Each row was made from one walk, in order. Every step used is in the known rows, and no mark comes twice. Write each row's walk.
Known rows
duban timo: [-0.17 -0.16  0.03 -0.03 -0.12 -0.12  0.04  0.16 -0.02 -0.13 -0.15  0.14
 -0.11  0.09 -0.14 -0.23 -0.16  0.17  0.12 -0.15  0.16  0.15  0.07  0.02
 -0.09]
fulen timo: [-0.24 -0.12  0.05  0.08 -0.18  0.17  0.02  0.12  0.24 -0.03  0.08  0.04
 -0.11 -0.09 -0.13 -0.09 -0.09  0.10  0.07 -0.07  0.04 -0.13 -0.05  0.07
 -0.20]
vikines fulen: [ 0.18 -0.09  0.09  0.17  0.08  0.11 -0.12 -0.09  0.07  0.05  0.18  0.05
  0.13  0.00  0.10  0.05  0.07 -0.08  0.05  0.09 -0.07 -0.17 -0.04  0.04
 -0.18]
duban fela davu sodov: [ 0.23  0.04  0.11 -0.09 -0.05 -0.03 -0.11  0.08 -0.35 -0.05  0.00  0.22
  0.02  0.23  0.00  0.52  0.19 -0.22 -0.11 -0.25 -0.23  0.25  0.09 -0.02
  0.21]
fela fulen timo: [-0.25 -0.13  0.14 -0.03 -0.06  0.15 -0.25  0.09  0.23 -0.06 -0.02  0.06
 -0.05 -0.13  0.07 -0.12  0.06  0.29  0.06 -0.06 -0.02 -0.20  0.16  0.31
 -0.03]
vikines fulen timo duban fela davu sodov: [-0.02 -0.17  0.22  0.23 -0.16  0.12 -0.16  0.02  0.20  0.02  0.27  0.29
 -0.07  0.09  0.01  0.29 -0.04 -0.05  0.17 -0.36 -0.21  0.06 -0.08  0.17
 -0.36]
sodov davu: [ 0.00 -0.03 -0.08  0.20  0.06 -0.05  0.16  0.14 -0.01 -0.02 -0.02  0.18
 -0.08  0.14  0.08  0.20 -0.04 -0.04 -0.22  0.03  0.12  0.12 -0.14 -0.09
 -0.01]
davu sodov: [ 0.13  0.08  0.15  0.14 -0.01 -0.10  0.17  0.09 -0.25 -0.02  0.03  0.06
 -0.09  0.07  0.22  0.24  0.00 -0.20 -0.06  0.14  0.10  0.20 -0.13  0.02
  0.06]
sodov davu fela fulen timo kidada: [-0.39 -0.05  0.00  0.20  0.11 -0.01 -0.22  0.22  0.25 -0.13 -0.09  0.04
 -0.18  0.17 -0.07  0.17 -0.10  0.50 -0.01 -0.31  0.30 -0.14  0.06  0.08
 -0.08]
kidada timo duban: [-0.41  0.04  0.01  0.08 -0.33 -0.21 -0.10 -0.03  0.28  0.08 -0.10  0.06
 -0.34 -0.13 -0.09 -0.24 -0.39  0.39  0.11 -0.37 -0.11 -0.03  0.01  0.25
 -0.32]
vikines fulen fela davu: [ 0.17 -0.05  0.11  0.12  0.09  0.34 -0.27  0.09  0.16  0.12  0.20  0.13
  0.16  0.20 -0.05  0.35  0.26 -0.20 -0.05  0.00 -0.44 -0.20 -0.14 -0.14
 -0.09]
fela davu: [ 0.06  0.06  0.08 -0.11  0.01  0.02 -0.14  0.09 -0.10 -0.12 -0.08  0.16
 -0.06  0.11 -0.04  0.30  0.16 -0.30 -0.12 -0.10 -0.19  0.09 -0.10  0.04
  0.13]
sodov davu fela: [-0.09  0.08 -0.18  0.25  0.14 -0.07  0.06  0.09  0.06 -0.13 -0.02  0.02
 -0.08  0.19 -0.03  0.33 -0.05  0.12 -0.24 -0.11  0.13  0.09 -0.17 -0.31
 -0.09]
kidada fela: [ 0.07  0.14 -0.11  0.06 -0.02  0.20 -0.14 -0.11  0.02  0.31  0.10  0.02
  0.17  0.17 -0.13  0.13 -0.03  0.05 -0.02 -0.13 -0.25 -0.15 -0.02 -0.05
  0.03]
fulen fela duban timo kidada: [-0.48 -0.21  0.14 -0.19 -0.22 -0.09 -0.05  0.22  0.39  0.03 -0.11  0.11
 -0.20  0.20 -0.18 -0.26 -0.28  0.46  0.34 -0.34  0.01  0.02  0.23 -0.18
 -0.05]
timo duban fela davu sodov: [-0.03 -0.02  0.09 -0.03 -0.12 -0.16 -0.07  0.00 -0.06  0.01  0.04  0.25
 -0.12  0.18  0.01  0.34 -0.02 -0.02  0.10 -0.48 -0.23  0.39  0.03  0.07
 -0.02]
kidada fela fulen timo duban: [-0.32 -0.02  0.00  0.08 -0.13  0.24 -0.35 -0.08  0.39  0.27  0.10  0.10
  0.02  0.03 -0.07 -0.09 -0.13  0.44  0.20 -0.35 -0.25 -0.20  0.10  0.29
 -0.16]
fulen timo duban fela: [-0.38 -0.22 -0.02  0.03 -0.28  0.06 -0.06 -0.03  0.42  0.07  0.14  0.10
 -0.10 -0.06 -0.23 -0.15 -0.24  0.43  0.29 -0.54 -0.10  0.03  0.12  0.07
 -0.36]
kidada timo: [-0.21  0.08  0.02  0.03 -0.28 -0.08 -0.11  0.04  0.05  0.04 -0.12  0.03
 -0.21 -0.10 -0.08 -0.12 -0.20  0.22 -0.06 -0.15 -0.09 -0.18  0.04  0.17
 -0.12]
fulen vikines: [ 0.19  0.00  0.05  0.20  0.16  0.16 -0.22 -0.08  0.03  0.01  0.07  0.03
  0.00 -0.12  0.10 -0.16  0.23 -0.20 -0.11 -0.02 -0.09 -0.19  0.10  0.19
 -0.02]
davu fela fulen: [-0.16  0.08 -0.01 -0.03  0.16 -0.02 -0.33 -0.08  0.10 -0.13 -0.07 -0.16
  0.06  0.01  0.03  0.08  0.12  0.33 -0.02 -0.17 -0.03 -0.08  0.15 -0.01
  0.04]
fulen fela duban: [-0.28 -0.05  0.08 -0.14 -0.16  0.07 -0.01  0.02  0.41  0.10  0.06  0.00
 -0.04  0.05  0.03  0.00 -0.06  0.18  0.08 -0.06 -0.30 -0.01  0.07 -0.34
 -0.03]
fela duban timo: [-0.41 -0.18  0.16 -0.22 -0.30 -0.27  0.08  0.04  0.25 -0.21 -0.17  0.19
 -0.23 -0.01  0.00 -0.29 -0.29  0.23  0.19 -0.16  0.12  0.24  0.15 -0.09
 -0.08]

Write each row's walk
[ 0.13 -0.02  0.14  0.08  0.24  0.14 -0.46 -0.07  0.04 -0.02 -0.02  0.05
  0.04 -0.18  0.26 -0.19  0.38  0.01 -0.08 -0.01 -0.13 -0.22  0.30  0.41
  0.13] : fela fulen vikines
[-0.13  0.07 -0.10  0.17  0.22 -0.07 -0.15  0.08  0.07 -0.15 -0.09  0.03
 -0.05  0.15  0.11  0.28  0.07  0.25 -0.23 -0.10  0.11  0.04  0.00 -0.11
  0.03] : sodov davu fela fulen
[-0.05 -0.12  0.15  0.06 -0.06  0.17 -0.12 -0.07  0.42  0.14  0.24  0.05
  0.11  0.05  0.11  0.04  0.02  0.09  0.11  0.03 -0.32 -0.18  0.01 -0.26
 -0.20] : vikines fulen fela duban
[-0.24 -0.12  0.13  0.06 -0.28  0.03 -0.05  0.09  0.17 -0.03  0.10  0.26
 -0.22  0.07 -0.09  0.24 -0.12  0.07  0.15 -0.49 -0.16  0.23 -0.04  0.13
 -0.21] : fulen timo duban fela davu sodov
[-0.16 -0.12 -0.07 -0.05 -0.12 -0.10 -0.09 -0.16  0.18  0.13  0.08  0.09
  0.00  0.05 -0.11 -0.07 -0.18  0.36  0.24 -0.53 -0.16  0.19  0.20  0.01
 -0.19] : timo duban fela
[-0.51 -0.03  0.01  0.07 -0.02  0.03 -0.32 -0.05  0.49 -0.12  0.02 -0.10
 -0.12 -0.09 -0.07 -0.06 -0.11  0.55  0.17 -0.40  0.00 -0.08  0.08  0.11
 -0.28] : davu fela fulen timo duban
[-0.26  0.08  0.06 -0.16 -0.13 -0.06 -0.24 -0.11  0.24  0.26  0.00  0.05
 -0.04  0.20 -0.14 -0.03 -0.27  0.32  0.30 -0.38 -0.01 -0.17  0.21  0.07
  0.12] : timo kidada fela duban
[-0.38 -0.04  0.02 -0.07 -0.30 -0.18 -0.36 -0.09  0.23  0.14 -0.10  0.11
 -0.18 -0.08 -0.04 -0.20 -0.24  0.68  0.16 -0.61 -0.27 -0.07  0.37  0.37
 -0.17] : kidada timo duban fela fulen
[-0.24 -0.14  0.20  0.11 -0.19  0.20 -0.29 -0.09  0.50  0.22  0.24  0.10
 -0.01  0.06 -0.12 -0.06 -0.24  0.28  0.33 -0.29 -0.03 -0.42  0.10  0.13
 -0.27] : vikines fulen timo kidada fela duban
[-0.45 -0.05  0.10 -0.04 -0.29  0.12 -0.19  0.02  0.46  0.20  0.06  0.07
 -0.15  0.08 -0.25 -0.12 -0.33  0.40  0.33 -0.41  0.03 -0.29  0.13  0.13
 -0.11] : fulen timo kidada fela duban
[-0.57 -0.06  0.09 -0.17 -0.16 -0.35 -0.13  0.03  0.33 -0.25 -0.22 -0.04
 -0.28  0.14 -0.22 -0.17 -0.36  0.52  0.31 -0.48  0.30  0.10  0.22 -0.19
 -0.11] : davu fela duban timo kidada
[-0.34 -0.03 -0.05 -0.01 -0.36 -0.16 -0.19 -0.08  0.21  0.16 -0.04  0.09
 -0.22 -0.05 -0.18 -0.18 -0.36  0.55  0.15 -0.63 -0.22 -0.03  0.24  0.18
 -0.28] : kidada timo duban fela
[ 0.18 -0.09  0.06 -0.04  0.17  0.16 -0.53 -0.14 -0.04  0.09  0.03  0.09
  0.19 -0.04  0.10 -0.11  0.38  0.20 -0.01 -0.29 -0.27 -0.18  0.54  0.30
  0.14] : duban fela fulen vikines
[-0.35  0.08  0.00 -0.11 -0.09 -0.18 -0.08 -0.18  0.36 -0.18 -0.03 -0.14
 -0.10 -0.01  0.00  0.07 -0.13  0.23  0.06 -0.19  0.00  0.06  0.07 -0.33
 -0.07] : davu fela duban
[-0.21  0.08  0.11  0.02 -0.39 -0.22 -0.18  0.04 -0.02  0.06 -0.10  0.25
 -0.32  0.06 -0.05  0.21 -0.24  0.20  0.03 -0.59 -0.27  0.19  0.06  0.24
 -0.14] : kidada timo duban fela davu sodov
[-0.08  0.02  0.16  0.00 -0.08 -0.10 -0.16  0.29 -0.27  0.08 -0.18  0.30
 -0.20  0.44 -0.25  0.18 -0.17  0.03  0.18 -0.40  0.10  0.13  0.03  0.21
  0.13] : duban timo kidada fela davu sodov
[-0.04  0.08 -0.02  0.01  0.02  0.08 -0.23 -0.01  0.02  0.32  0.02  0.00
  0.06  0.25 -0.24  0.00 -0.15  0.25  0.22 -0.36  0.03 -0.24  0.14  0.14
  0.09] : timo kidada fela
[-0.24 -0.22  0.12 -0.16 -0.09  0.09 -0.41  0.07  0.13  0.08  0.00  0.07
  0.03  0.05 -0.17 -0.12  0.00  0.60  0.29 -0.50 -0.01 -0.23  0.51  0.35
  0.05] : duban fela fulen timo kidada
